Known rows, with every way that one mark hangs from another
N{S{R{P{E}}}}: [-16 -17  20   7   3  -9  16 -43  18   0  -4 -39 -33  27 -31  36  33 -20
  15 -15 -20 -22 -21   5]
T{E{P{R} U}}: [ -2  -5  31  26  10  -5 -11 -40  11 -20   3 -15 -21 -32  -9  31   2 -57
   8 -28 -19 -23  17   7]
U{E{P{R{S}}} G K}: [-23   3  36  10  -1   9 -13 -72 -11 -56  21 -44 -15  -9 -16  43  24 -53
 -17 -20 -29 -46  32  37]
R{P{E{U{G K}}} S}: [-23   4  34  17   1  18  13 -65   0 -22  12 -34 -14  -6 -39  32  44 -46
  -9 -10 -31 -50   7  33]
G{U{E{P} K{Q}}}: [-36   4  41   0  32  -1 -16 -33 -25 -57  12  -2 -32   7  -3  66  18 -36
   2  -4   6 -40   6  32]
R{P{E} S{N}}: [-33 -12  12  20  -8   5   6 -30  18  -2   6  -5 -41  -1 -35  35  29   9
  -9 -16 -32 -23  -3  28]
Q{K{U{E}}}: [-39 -16  17   5  -1  10   4 -27 -18  -6  10 -13  -9   3  -8  39   3 -44
   1 -11  -8 -27  -2  37]
G{U{E}}: [-21  -8  17  -3  21   0 -16 -17  11 -14  -7   7  -2  -1  -4  49  21 -13
   1   6  -7 -20 -12  16]
T{B E}: [ -4 -39   4   8   1   7  21  -7   7  20   5   1   4 -13  -4  22   6 -17
  11 -19  -2 -23 -12   8]
S{N R{P{E{U{G}}}}}: [-33 -14  13  23 -15  16   3 -59  10   6  11 -22 -38 -18 -44  32  42 -48
   7 -12 -19 -23 -21  31]
E{P U}: [-13   1  24  11   3   5 -17 -19  10 -15  -7   1 -28 -14 -14  29  -2 -38
   5 -22  -5 -18  13  11]
Q{K{U{G}}}: [-24 -24  10   7 -15  18   7 -34 -16  -1   5 -26  11 -18 -13  21   5 -58
  -4 -12  -8 -26   5  38]
N{S{R{P}}}: [-20 -12  14   9   0 -14   9 -29  19  -6  -5 -32 -14  20 -18  29  17 -17
  14 -13 -13 -25  -7   2]
U{E}: [-14 -12   5   0   5   4 -12  -9   4  -1   6  -1 -11   4  -4  37   5 -23
   3 -10 -12 -22 -15   6]
R{P}: [-27  -9   7  10 -12   0  -2  -6  11  -9  -1  -3 -11   7  -7  24   7   0
   8 -14 -17 -12   2  -5]
G{U{E{P{R}} K{Q}}}: [-36   7  44   8  30  -2 -23 -49 -19 -66  19 -23 -28  -1  -3  66  23 -46
  -5  -7  -3 -33  18  29]
S{R{P{E{U{K{Q}}}}}}: [-34  -1  36  17   9   5  19 -55 -11 -23  18 -32 -34  14 -34  48  32 -59
   5 -11   0 -37 -13  15]
E{P{R} U{G K{Q}}}: [-16   8  34  20  12  14 -19 -58 -17 -47  24 -40 -15 -30 -16  38  11 -91
  -6 -17  -7 -44  28  27]
R{P{E} S}: [-19  -5  24  10  -2   4  10 -33  19  -7  -8 -15 -16  11 -29  33  30   5
  -7  -9 -29 -22   4  11]
P{E{U{G K}} R}: [ -9  -8  23  15   0  21   0 -63  -2 -14  24 -47 -17 -18 -27  32  28 -82
  -7 -24 -24 -34  -5  16]
T{B E{P}}: [-10 -33  19   9  -4   7  16 -16  -1  -3   3   3 -17 -11  -3  25   5 -15
  15 -29   0 -21   3  14]
N{S{R{P{E{U{G}}}}}}: [ -8  -7  25  12  12   5   7 -67  18   5  -2 -49 -18  -2 -41  32  46 -60
  14  -2 -25 -39 -18  23]
G{U}: [-14 -13  13   0  11   1  -8  -9  16  -9 -16   6   2  -6  -5  35  11  -8
   0  -2  -1 -11  -4   7]
P{E R{S{N}}}: [-15 -14  11  22  -5   8  -2 -43  25   2  11 -22 -31 -17 -31  36  20 -18
 -21 -20 -32 -19   2  25]
E{U{K}}: [-20  -5  18  11   2   8   2 -20  -2 -11  13  -7 -16  -4 -13  28  -1 -49
   2 -26  -1 -32  -3   7]
K{Q U{E{P{R}} G}}: [-19   9  29  16  16  13 -32 -64 -15 -40  12 -42  -9 -32 -14  46  25 -76
  -7  16 -16 -34  25  46]

Rows
[-32 -18  13   5  -5  18  -2 -43 -22  -6  13 -26   5 -11 -12  34  13 -62
  -2  -5 -13 -35  -2  49] | Q{K{U{E G}}}
[-25  -5  19  25  -9   1 -17 -38  19 -26   6 -14 -35 -23 -18  33   3 -13
 -19 -28 -23 -18  33  28] | E{P{R{S{N}}}}
[ -2 -19  28  22   4  17  -2 -56   6  -9  13 -25   0 -45 -12  22  22 -68
   7 -18 -16 -31  19  30] | T{B E{P{R} U{G}}}
[-42   2  44  19  -1   5  -6 -66  -9 -41   8 -37 -15  -6 -15  45  13 -47
 -20 -17 -24 -31  41  55] | Q{K{U{E{P{R{S}}}}}}
[-25  -7  26  17  -5   5  11 -48  16   0  -4 -22 -28   9 -33  35  34 -33
   8 -11 -11 -15 -16   7] | S{R{P{E{U}}}}
[ -9 -12   7   4   5  14   0 -24 -22 -19  22 -24   3 -12 -11  33   4 -58
  -3 -11   1 -44   0  15] | U{G K{Q}}
[-25 -19  18   8 -18   1  18 -38  11  -4  -1 -24 -29  22 -25  33  29 -12
   9 -17 -11  -6 -19  -1] | S{R{P{E}}}
[-26  12  34  18  19   5 -29 -49 -10 -39   9 -29 -24 -18  -9  50  15 -59
  -6  10  -9 -25  25  35] | K{Q U{E{P{R}}}}
[-32  -2  30  10  -4   1 -13 -42 -15 -51  26 -29 -41  10  -3  45   8 -41
  -1 -36 -17 -26  13  12] | U{E{P{R}} K}
[-19  10  38  18   4  13 -24 -79   3 -41   1 -46  -2 -29 -21  39  33 -55
 -19  10 -30 -35  40  53] | K{U{E{P{R{S}}} G}}
[-10  13  38  24   8   3 -20 -51  24 -29  -8 -22 -11 -25 -18  32   7 -42
 -18 -15 -23 -25  41  22] | E{P{R{S}} U}
[-18  -2  27  11  -5  17  -9 -42 -14 -34  13 -20 -25 -17 -18  26   9 -67
   3 -28  -5 -40  13  24] | E{P U{G K}}
[-41 -25   7  18 -23   2  12 -36  10   2  10 -14 -53  10 -32  35  27  -7
   7 -24 -12  -7 -25  13] | S{N R{P{E}}}
[-11   2  29  17  -3   0 -13 -41  19 -33  -6 -26 -11 -11 -12  30   5 -18
 -18 -21 -22 -18  39  13] | E{P{R{S}}}
[-22  -1  24   3  11  13 -14 -42 -36 -45  28 -23 -24  -4 -10  49  14 -62
   3 -13  -5 -50   6  33] | U{E{P} G K{Q}}
[ -3 -26  13  15  13  11  16 -17  12  24   4   6   6 -24 -11  22  10 -40
  12 -12  -3 -32 -10  17] | T{B E{U}}
[-44 -12  30   7  -6  10  -4 -36 -24 -28   7 -13 -32   6  -8  42   2 -43
   4 -21  -5 -25  12  44] | Q{K{U{E{P}}}}
[-23   3  28  10  10  11 -22 -57 -29 -54  34 -43 -22 -13  -7  51  17 -74
  -5 -17 -15 -45  17  29] | U{E{P{R}} G K{Q}}
[-40 -15  15  24 -12   5   7 -44  16   6   8 -11 -51  -3 -39  37  32 -30
   7 -17 -12 -15 -23  21] | S{N R{P{E{U}}}}
[ -4  -4  20  17   5  11  -9 -39  20   5   3 -26 -20 -15 -23  33  20 -53
  -5 -15 -23 -14  -5   4] | P{E{U} R}
